Each row was made from one path, in order. Every step used is in the known rows, and no mark comes twice. Write each row's path.
Known rows
lagefog dopugu naro valus gidu: [ 2.27 -2.75 -1.28 -0.51  1.26  2.35 -4.14  0.02  1.04 -2.32  4.11  0.25
 -0.64 -0.55  0.82  2.37  2.56 -2.80 -2.74 -3.03 -0.55 -2.49 -2.05 -0.23
 -2.45  1.69 -3.40 -0.25 -1.20 -1.29  1.67]
pomu naro valus gidu seroz: [ 1.23  1.51  1.12  0.47  0.89  0.66 -4.47  2.66 -3.19 -2.34 -0.03 -3.14
 -2.17 -1.83  0.39  1.84  1.00 -3.08 -0.47 -2.14 -0.48  1.09  1.26 -0.43
 -3.00  2.71 -1.32 -3.08 -7.25  1.66  0.53]
seroz gidu: [-4.19 -0.94  0.36  0.78  1.72  3.02 -4.05  0.36 -1.61 -0.79  1.29 -2.05
 -0.35 -2.12  0.48  2.46 -0.80 -0.88  1.07 -0.64  1.55  2.07 -1.92  1.21
  0.01 -0.40 -0.15 -0.89 -2.61  1.14  1.64]
luruk naro dopugu lagefog bibid: [-2.23 -1.85  1.18 -2.97  0.23 -4.11 -0.17  1.35 -2.17  2.03 -2.62  2.17
  2.17  1.47 -0.22  1.72 -1.22 -0.33 -0.55  0.48 -0.81  1.42 -0.93  1.40
  2.45  1.56 -3.98 -2.49  1.69  0.12 -0.97]
naro luruk lagefog valus gidu: [ 2.03  0.44 -0.55  2.01  2.31  0.18 -0.60  2.89 -3.00 -3.08  0.25 -0.84
 -2.24 -1.36 -1.28 -2.25  1.73 -0.94 -1.08 -3.58 -1.38 -1.78  3.39  1.86
  0.76 -2.16 -0.48  4.84  0.97 -0.07  0.90]
luruk lagefog: [-1.21 -2.61  0.70  0.50  0.80 -1.17 -3.67  1.86 -2.80 -0.69 -0.16 -1.97
 -1.01 -0.53 -0.43 -0.52  0.04  0.68  1.64 -1.16 -0.06 -0.19 -0.06  1.69
  1.14 -1.26  0.96 -0.32 -1.48  0.97  1.43]
vimis seroz: [-0.91 -1.17 -0.40 -0.09  1.73 -3.64 -6.92  2.14 -1.46  0.83 -1.36 -1.41
  1.02  0.94  1.26  1.17 -0.08 -1.26  0.80  0.23  1.25  0.03 -1.19  1.86
 -0.90  0.77 -0.25  0.28 -2.86  1.55  2.82]
naro pomu: [-0.30 -0.14  1.39  0.63  1.20 -0.35 -3.68  2.26  0.18 -0.94  0.10 -1.31
  0.73  0.00  0.10  0.35  0.76 -0.03  2.61  0.84 -0.48  0.75 -0.81  0.85
  0.09 -1.90 -0.26  2.28 -4.05 -0.75  1.88]
dopugu naro valus lagefog: [ 2.10 -1.67  1.90 -0.35  0.39 -0.79 -2.88  3.03 -2.12 -0.46  1.53  0.36
  1.72 -0.48  0.24 -0.31  1.88 -1.76 -2.13 -2.63  1.41 -1.46  1.59  0.53
 -1.42 -0.18 -2.14 -0.90 -0.65 -1.29  0.32]
pomu naro valus lagefog: [ 2.37  0.27  1.38  0.03  0.25 -2.08 -3.13  4.69 -4.74  0.10  0.86 -0.60
  0.22 -1.23 -1.43 -0.36  0.25 -2.15 -1.08 -0.53  0.12  1.76  3.36 -0.79
 -0.48  0.97 -1.52 -2.39 -3.51  2.22 -0.71]
dopugu naro: [-0.24 -3.50  0.52 -0.63  0.79  1.00 -2.94  0.36 -1.57  0.06  1.49  0.31
  0.74  0.02  1.23  1.56  0.00 -0.88 -0.87 -2.57  0.91 -0.09 -2.48  0.77
 -1.20 -0.43 -0.87 -0.94 -1.73 -1.14  1.01]
bibid lagefog valus gidu: [ 0.92  0.07 -0.23  1.76  1.81  0.26 -1.74 -0.15 -3.79  0.64  3.04 -0.89
 -1.67 -0.24 -2.59  1.31 -1.49 -1.13 -1.17 -1.46  3.17  0.10  1.45  1.13
 -0.53 -0.58 -0.08  1.51 -0.80 -0.47  0.63]
pomu naro: [-0.05 -1.59 -0.01  0.01  0.71 -0.41 -3.57  1.93 -4.23  0.57  0.82 -0.52
 -0.93 -0.61 -0.29  1.65 -1.73 -1.20  0.65 -0.47 -0.35  3.21 -0.32 -0.58
 -0.02  0.59 -0.20 -2.37 -4.37  2.46 -0.01]
lagefog dopugu naro: [-0.61 -4.64 -0.74 -1.15  0.86  1.84 -3.91 -0.81  0.41 -0.63  3.72  0.16
  0.20  0.34  0.29  3.39  0.46 -1.63 -0.96 -0.66  0.42 -1.00 -3.33 -0.32
 -0.29  0.00 -1.50 -0.78 -1.25 -0.36  0.88]
valus lagefog dopugu naro: [ 0.40 -3.93 -0.06 -0.70 -0.11  0.28 -3.43  1.21 -0.97  0.10  4.41  0.82
  0.28 -0.15 -0.28  2.31  1.79 -1.35 -1.28 -0.55  2.02 -0.87 -1.35 -0.34
  0.29 -1.02 -2.11 -1.06  1.10 -0.15 -1.73]
dopugu lagefog valus gidu seroz: [-2.73 -0.57  1.48  1.01  2.45 -0.15 -1.97 -0.84 -0.92 -0.21  0.98 -2.06
 -1.85 -0.15  1.41  2.84  1.14 -2.73 -1.02 -2.34  2.20 -1.27 -0.27  1.13
 -0.79  0.71 -1.36  0.48 -2.33  0.61  0.97]
bibid lagefog valus naro pomu: [ 3.67  1.31  1.76  1.74  1.40 -1.29 -1.43  2.64 -2.72 -0.95  1.85  0.03
  0.21  0.68 -2.21  0.20 -0.18 -1.28  1.17  1.06  1.51  1.21  3.40  0.16
 -0.72 -2.88 -1.01  2.17 -0.34 -2.32 -1.31]
naro valus gidu: [ 0.84  0.41 -0.48  0.89  1.40  0.28 -4.13  1.07 -1.33 -1.51  1.27 -1.27
 -0.75 -1.32  0.31 -0.67  0.97 -1.48 -1.12 -2.57  0.09 -0.65 -0.36  1.03
 -2.28  1.23 -1.53  0.44 -4.19  0.12  2.77]
bibid lagefog luruk naro pomu: [ 0.09  1.06  2.06  1.78 -0.43  0.66 -1.30  3.52 -2.84  0.71 -2.60  1.72
 -0.15  1.66 -2.94  4.15  0.34  0.56  0.91  1.80 -0.90 -0.38  2.66  1.58
  1.13 -3.18  0.26  2.13  0.61 -0.40 -1.00]
valus naro pomu: [ 2.16  0.82  1.01  0.94  0.46 -1.00 -3.62  3.03 -1.23 -1.97  0.60  0.17
  0.04 -0.61  1.32 -1.03  1.82 -0.52  2.43  0.26 -0.32  1.92 -0.56  0.47
 -1.66 -2.49 -1.74  1.08 -2.32 -1.57 -0.92]
bibid lagefog dopugu: [-1.35 -2.96 -0.22  0.07  0.79  1.20 -4.15  0.87 -1.92  0.39  3.48 -1.57
 -0.30  0.49 -3.13  2.49 -2.08 -0.32  0.36  1.76  2.82  0.24 -0.38 -0.26
  1.58 -0.44 -0.06 -1.52 -2.55  1.04  0.97]
luruk gidu seroz: [-3.79 -0.58  1.02 -1.35  0.45  0.04 -3.88  0.74 -1.05 -0.44 -1.11 -4.45
 -0.19 -0.61  0.45  2.80  0.99 -0.66  0.87  0.19 -0.22  0.11 -1.09  1.73
  0.35  0.02 -0.30 -0.44 -5.10 -0.41 -0.26]
lagefog luruk: [-4.09 -0.56 -0.40  1.31  1.34  0.43 -2.56 -0.18 -1.84 -0.19  0.74 -0.09
 -1.24 -0.48 -1.02  1.51 -0.74 -1.34  0.47  0.55  0.28 -1.90 -0.67 -0.17
  0.72 -2.19  0.18  1.96 -1.59  0.84  0.89]
pomu naro valus lagefog luruk gidu seroz: [-1.80  1.95  1.66 -0.23 -0.13 -1.56 -2.43  4.42 -4.01 -0.61 -1.77 -2.36
 -1.20 -1.56 -2.27  3.52  2.94 -3.37 -1.14  1.01 -1.91 -1.71  5.30 -0.94
  0.58 -0.38 -2.00 -0.68 -1.88  0.83 -3.57]
luruk lagefog dopugu: [-1.48 -3.81 -0.44 -0.10  0.79 -0.20 -4.59  0.75 -0.92 -1.27  2.23 -2.10
 -1.51 -0.09 -1.33  1.29  0.37 -0.04  1.34  0.73 -0.50 -0.73 -1.11  0.64
  2.06 -0.47  0.28 -0.18 -1.10  1.82  1.19]
luruk gidu: [-2.50 -1.75 -0.63 -1.20  0.54 -0.36 -2.99  0.83 -1.30  1.15 -0.05 -1.68
  0.52 -0.41  0.02  1.53  0.48  0.07 -0.12 -0.41 -1.12  0.34 -1.43  1.95
  0.91 -0.49 -0.87  0.71 -2.60 -0.61  0.35]
naro dopugu: [-1.59 -0.75  0.37 -0.54  0.99 -1.59 -2.25  2.57 -0.88 -0.64  1.83 -0.64
  0.49 -0.90 -0.63 -2.26 -2.79 -0.35  0.99 -0.73  1.13  1.92 -2.42  0.42
  1.69  0.89 -1.25 -0.86 -2.86  0.30  2.02]

Which path is each row?
[-1.18 -2.63  0.85 -0.91  0.77 -2.10 -1.40  4.79 -2.54  1.75  0.60  1.15
  0.32 -0.47  0.50  0.23 -2.40 -1.06 -0.19 -2.27 -0.01  3.26 -0.77 -0.64
  2.43  1.74 -3.25 -4.23 -0.74  2.24 -0.07]  pomu naro dopugu lagefog
[ 0.61 -3.62 -0.07 -1.49  1.40  1.63 -4.15  0.10  1.07 -1.94  3.39 -0.09
  0.98  0.65  0.01  2.70  0.92 -2.75 -2.01 -1.01 -0.74 -2.34 -1.51 -0.73
 -1.09  1.40 -2.38 -0.72 -2.57 -0.64  2.50]  lagefog dopugu naro valus
[ 0.66 -1.58  0.52 -0.54  1.11  2.62 -4.94  0.07  1.30 -3.76  2.97 -2.23
 -1.42 -0.70  1.15  3.56  3.33 -3.38 -1.68 -2.50  0.28 -2.86 -1.70 -0.32
 -3.01  2.17 -2.77 -1.28 -3.93 -1.11  1.32]  lagefog dopugu naro valus gidu seroz
[-5.19 -1.84  0.54  0.47  1.57 -1.21 -0.73  2.58 -0.24  0.75  0.37  1.64
 -0.16 -0.18 -0.34  0.10 -1.45 -1.29 -0.27 -1.14  0.71 -1.46 -0.96 -0.34
  3.10 -0.77 -2.77  0.16  2.16  0.68  0.83]  naro dopugu lagefog luruk
[ 0.58 -3.41 -0.90 -0.76  1.18  3.14 -2.33  2.08  0.15 -2.82  2.46  1.00
  0.73 -0.06  0.03  1.14  1.01 -1.87 -1.88 -2.00 -0.86 -1.58 -1.03 -0.38
  0.33 -1.17 -2.13  1.28 -0.95 -0.34  0.55]  lagefog dopugu naro luruk
[ 1.30 -2.60 -0.21 -0.35  0.30  1.46 -1.96  4.13 -1.30 -2.06  2.99  1.65
  0.87 -0.85 -0.64 -0.25  2.31 -1.72 -2.30 -1.71  0.79 -1.50  0.92 -0.36
  0.85 -2.28 -2.69  1.14  1.48 -0.29 -1.71]  valus lagefog dopugu naro luruk
[ 1.30 -2.19  1.69 -0.26  1.04  0.72 -3.00  2.23  0.40 -0.84  0.48  0.41
  1.61  0.46  1.48  1.58  1.94 -0.52  1.18 -1.39 -0.59 -0.30 -1.41  0.80
 -0.97 -2.13 -1.28  1.72 -1.76 -2.75  0.85]  dopugu naro pomu
[-1.42 -1.92 -0.52  0.19  0.15 -0.84 -4.28  1.40 -1.46  0.10  3.83 -0.87
 -0.29 -0.59 -1.44  0.85  0.53 -1.02  0.11  1.80  2.27  0.31 -0.78 -0.36
  1.51 -1.06 -1.17 -0.26 -1.16  1.95 -0.61]  valus lagefog dopugu
[ 0.22  1.51  0.59 -0.49  0.01  0.64 -2.23  4.30 -2.88 -3.75 -2.02 -2.00
 -0.42 -1.82  0.96 -1.07  2.61 -1.43 -0.35 -1.83 -1.62  0.60  1.54  1.48
 -0.89 -1.56 -2.15  0.39 -3.11 -1.25 -3.14]  valus naro luruk gidu seroz
[-2.12  0.96  0.21  0.06  0.39 -1.68 -1.92  2.93 -1.93  0.25 -0.50 -0.48
  0.46 -0.91 -2.40  1.12  2.97 -1.86 -1.87  0.46 -1.39 -3.77  3.63  0.65
  1.20 -1.90 -2.40  2.92  1.19 -0.69 -1.38]  naro valus lagefog luruk gidu
[-0.52 -1.01  0.90  0.73  1.96 -0.43 -1.47 -0.03 -3.46  1.09  2.18 -1.17
  0.18  0.88 -3.34  1.45 -3.21 -1.08 -0.22  0.68  2.99  0.24  2.03  0.56
  1.04 -0.77  0.91  0.93 -2.16  0.22  1.40]  bibid lagefog valus
[ 1.48  0.41 -0.03  0.72  1.61 -1.68 -1.54 -0.51 -2.79 -1.05  2.71  0.28
 -0.86 -0.24 -0.03 -0.35 -0.91 -2.49 -0.26 -0.29  0.88  1.30  0.27  0.20
 -1.37 -0.57 -1.02  1.19 -1.55  0.15 -0.33]  lagefog valus naro
[ 1.42 -0.64  0.63 -0.52  1.14 -0.74 -3.58  2.78 -3.43 -0.63  0.35 -0.87
  0.07 -0.63 -0.61  0.88 -1.34 -2.30 -0.39 -0.77 -1.53  1.69  1.56 -0.81
 -1.04  2.15 -0.87 -2.05 -5.83  2.14  1.79]  pomu naro valus
[-1.02  0.41  1.54 -0.60  1.63 -0.39  0.21  2.93 -1.71 -1.98 -1.96 -0.84
  0.22 -0.32  1.08  0.64  2.70 -2.97 -2.27 -2.31 -1.50 -1.25  3.25  1.42
  0.30 -1.34 -3.54  1.79 -0.06 -0.98 -2.69]  dopugu lagefog valus naro luruk gidu seroz
[ 1.70  0.26  1.94 -0.02 -0.19 -0.38 -2.76  2.47 -0.75  0.16 -2.19  0.79
  0.88  1.27  0.35  2.06  1.12  0.70  1.61  0.94 -2.18  2.01 -0.56  2.48
 -0.02 -0.80 -0.35  1.50 -3.25  0.32  0.98]  luruk naro pomu
[-3.07 -2.70  1.23 -0.65  1.28 -1.79 -1.73  3.17 -0.24  0.90  0.76  0.45
  1.23 -0.16  0.83 -1.12 -2.01 -0.32 -0.17 -2.02  1.43  1.15 -2.04  0.71
  2.56  0.91 -2.89 -1.96 -0.54  0.93  1.81]  naro dopugu lagefog
[ 1.30  2.12  1.55  0.04  0.86  0.45  0.09  3.70 -4.35 -2.71 -0.94 -2.05
 -0.20 -0.55 -2.59  0.26  0.68 -2.14 -1.59 -0.80  0.40 -0.35  5.52  1.21
  0.00 -1.89 -1.53  1.51 -1.04 -2.16 -3.52]  bibid lagefog valus naro luruk gidu seroz
[-4.27 -2.49  0.59 -2.37  1.73 -4.06 -1.26  1.05 -1.29  1.10 -0.28  0.26
  2.23  0.40 -0.59  0.12 -1.64 -1.12  0.30  0.48  1.03  0.09 -1.23 -0.26
  2.74  0.38 -4.15 -1.72  0.89 -0.98 -0.30]  naro dopugu lagefog bibid
[ 3.01  0.88 -0.25  0.25  0.96 -0.08  0.88  3.96 -4.58 -0.99  0.13  0.27
  0.44 -0.36 -2.84 -0.86  0.10 -1.44 -2.50 -1.52 -0.49  0.20  5.24  1.25
  0.50 -2.74 -2.19  2.63  1.47 -2.12 -3.13]  bibid lagefog valus naro luruk gidu
[-5.51 -1.99 -0.14 -0.87  0.86 -1.74 -0.05  2.96  0.14  1.89 -0.89  1.03
  0.44 -0.29 -0.45  1.59  0.18 -0.78 -1.26 -1.35 -1.43 -2.26 -0.72  0.76
  3.97 -0.84 -3.99  1.00  3.79 -0.88 -0.89]  naro dopugu lagefog luruk gidu
[-3.22 -0.95  0.12  1.85  0.90  1.09 -2.34  1.35 -4.08  0.72  0.73 -0.11
 -1.02  0.15 -3.38  2.11 -1.97 -0.62  0.35  0.74  2.38 -1.65  1.57 -0.12
  1.19 -2.58  0.59  0.43 -0.33  0.31  0.05]  bibid lagefog luruk
[-2.06  0.03  0.21  0.73 -0.13  0.55 -1.65  0.18 -2.74  0.68 -1.62  1.76
 -1.24  0.75 -1.12  3.25 -0.35 -0.66 -0.37  0.64 -1.63 -0.49 -0.37  1.51
  0.44 -0.94  0.16  1.20 -0.63  1.88  0.05]  lagefog luruk naro
[-1.84 -1.34  0.27 -2.00  0.87 -4.60 -1.01  1.68 -2.70 -0.01  0.29  1.83
  1.41 -0.21  0.54 -1.39 -0.49 -1.53  0.03 -0.04  0.93  1.21 -0.83 -0.55
  1.00 -0.05 -5.53 -2.93  2.63 -1.46 -2.81]  valus naro dopugu lagefog bibid
[ 1.87  0.67 -0.25  0.82  0.60  0.57 -2.07  4.06 -3.67 -3.20  0.04  0.74
 -0.17 -1.41  0.53 -3.65  0.30 -1.26 -0.47 -2.19 -0.32  1.14  1.02  0.57
 -1.14 -2.15 -1.68  0.61 -1.79  0.16 -0.98]  valus naro luruk
[ 2.77  0.89  0.72  0.73  1.02 -2.42  0.33  3.04 -3.84 -0.65  3.45  0.77
 -0.13 -0.39 -2.90 -2.14 -3.71 -1.49 -0.30 -0.49  2.99  2.67  1.82 -0.32
  0.83 -0.04 -1.94 -0.96  0.85 -1.15 -1.13]  bibid lagefog valus naro dopugu
[ 1.56 -2.65 -0.88 -0.01  0.71  0.91 -2.84  4.90 -3.62 -2.56  0.51 -0.64
 -1.82 -0.87 -2.09  0.32  0.60 -0.96  0.09 -0.60 -3.20  0.59  2.85 -0.72
  2.60 -1.06 -0.70 -0.52 -1.00  3.02 -0.82]  pomu naro luruk lagefog dopugu
[-0.52  1.59  1.38  0.85  1.33  0.76 -4.91  1.09 -1.09 -3.11  0.07 -3.73
 -1.51 -1.52  0.71  0.49  1.54 -2.29 -0.15 -2.07  0.90 -0.95 -0.21  0.85
 -2.90  1.91 -0.90 -0.85 -7.07  0.07  2.55]  naro valus gidu seroz
[ 2.85  0.94  0.42  0.17  0.11  0.34 -3.06  1.49 -1.99 -0.51 -1.09  0.44
 -0.81 -0.11  0.66  1.04  1.13 -0.74 -1.98 -2.80 -1.69  0.64  0.14  2.76
 -2.62  2.63 -1.57 -0.40 -3.43  1.20  2.00]  luruk naro valus gidu
[ 1.26  0.28  0.05 -0.12 -0.03 -2.06 -2.06  3.56 -2.35 -1.50  2.33  0.62
 -0.45 -1.56  0.44 -3.60 -1.70 -0.73  0.95 -1.40  1.22  3.22 -2.02  0.09
 -0.07  0.40 -2.54 -2.09 -1.08 -0.46 -0.72]  valus naro dopugu
[ 0.05 -0.66  1.46  0.75  0.67 -0.15 -1.73  2.55 -2.26 -0.85  1.10  1.70
  0.54 -0.49 -0.91  0.97  2.43 -2.87 -2.35 -1.71  0.60 -4.25  2.58 -0.52
 -0.74 -1.83 -2.19  1.30  2.03 -1.13 -0.75]  dopugu naro valus lagefog luruk
[-0.88  0.25  1.26  1.51  1.86 -0.96 -2.55 -0.02 -2.52 -2.53  0.78 -4.02
 -3.60 -1.16 -0.52  1.01  1.67 -1.52  1.05 -1.87  0.82 -1.35  1.19  1.65
 -0.35 -0.19  0.94  1.48 -2.07  0.31  0.70]  luruk lagefog valus gidu seroz
[ 0.15  0.31 -1.10  1.06  2.17 -0.29 -1.79 -1.47 -1.70 -0.36  3.10 -0.78
 -1.87 -0.74 -0.40  0.75 -0.26 -1.90 -0.98 -1.58  1.07 -0.12 -0.82  1.02
 -1.11 -0.09 -0.68  3.01 -1.97  0.19  1.55]  lagefog valus gidu
[-1.04 -0.30  0.99  1.22 -0.55  0.95 -1.41  1.77 -4.91  1.64 -1.61  1.60
 -1.02  1.19 -3.26  3.85 -1.78  0.06 -0.48  0.52  0.58 -0.26  1.82  1.55
  0.98 -1.82  0.87 -0.53  0.51  1.36 -0.93]  bibid lagefog luruk naro
[-2.05 -0.61  2.26  0.88  0.32 -0.09 -1.32  2.54  0.07  1.48 -3.76  2.88
  0.30  1.91  0.60  4.26  2.44 -0.35  0.45  0.30 -2.70 -1.44  0.95  1.73
  1.50 -2.33 -1.93  2.47  1.75  0.60 -0.29]  dopugu lagefog luruk naro pomu
[-0.48 -1.73  1.03  0.51  2.03 -1.98 -1.79 -0.16 -2.20 -0.52  1.02 -1.94
 -1.10  0.25 -1.68  0.27 -0.61 -0.90  0.72 -0.28 -0.29 -0.85  1.59  1.37
  1.57 -1.01  1.17  2.15 -0.68  0.89  1.76]  luruk lagefog valus
[-0.25  0.79  2.32 -0.13  0.80 -1.65  0.31  1.71 -0.49  0.31 -0.78  0.32
 -1.31  0.35  1.04  2.15 -0.13 -1.79 -1.71 -2.95  0.51  1.14 -0.46  2.43
  0.78  2.84 -2.92 -0.76 -0.28  0.99  0.20]  luruk naro dopugu lagefog valus gidu seroz
[-1.10  0.86  1.02  1.22 -1.08 -1.07 -1.43  2.26 -4.17  1.30 -1.11  2.26
 -0.97  0.17 -1.61  1.94  0.92 -0.36 -0.62  0.72  0.15 -0.31  1.74  1.46
  1.02 -2.05 -0.42  0.90  1.82  2.02 -2.54]  valus lagefog luruk naro
[ 3.60  0.53  1.64  1.58  1.35 -2.89 -1.72  2.67 -1.82 -2.61  0.64 -0.58
 -1.18  0.01 -0.45 -1.01  2.33 -1.01  2.31  0.01 -1.79  0.33  2.69  1.00
 -0.06 -3.00 -0.76  3.59  1.12 -1.77 -0.81]  luruk lagefog valus naro pomu
[-4.45  0.09  0.99 -0.48  0.10 -1.69 -0.55  3.81 -1.02 -0.89 -1.30  0.06
 -1.01 -1.14  0.91  1.07  1.81 -2.07 -0.31 -1.49 -0.64 -1.18 -0.18  0.44
  1.79 -0.91 -4.68 -1.21  2.74 -1.51 -3.97]  valus naro dopugu lagefog luruk gidu seroz
[-2.67  0.42  0.90 -1.00  0.83  1.26 -2.33  3.50 -1.47 -2.64 -2.60 -3.60
  0.45 -1.13 -0.14  0.35  1.56 -0.92 -0.32 -1.14 -1.48 -0.66  1.36  1.77
  0.77 -1.30 -0.80  1.61 -4.83 -0.50 -0.35]  naro luruk gidu seroz
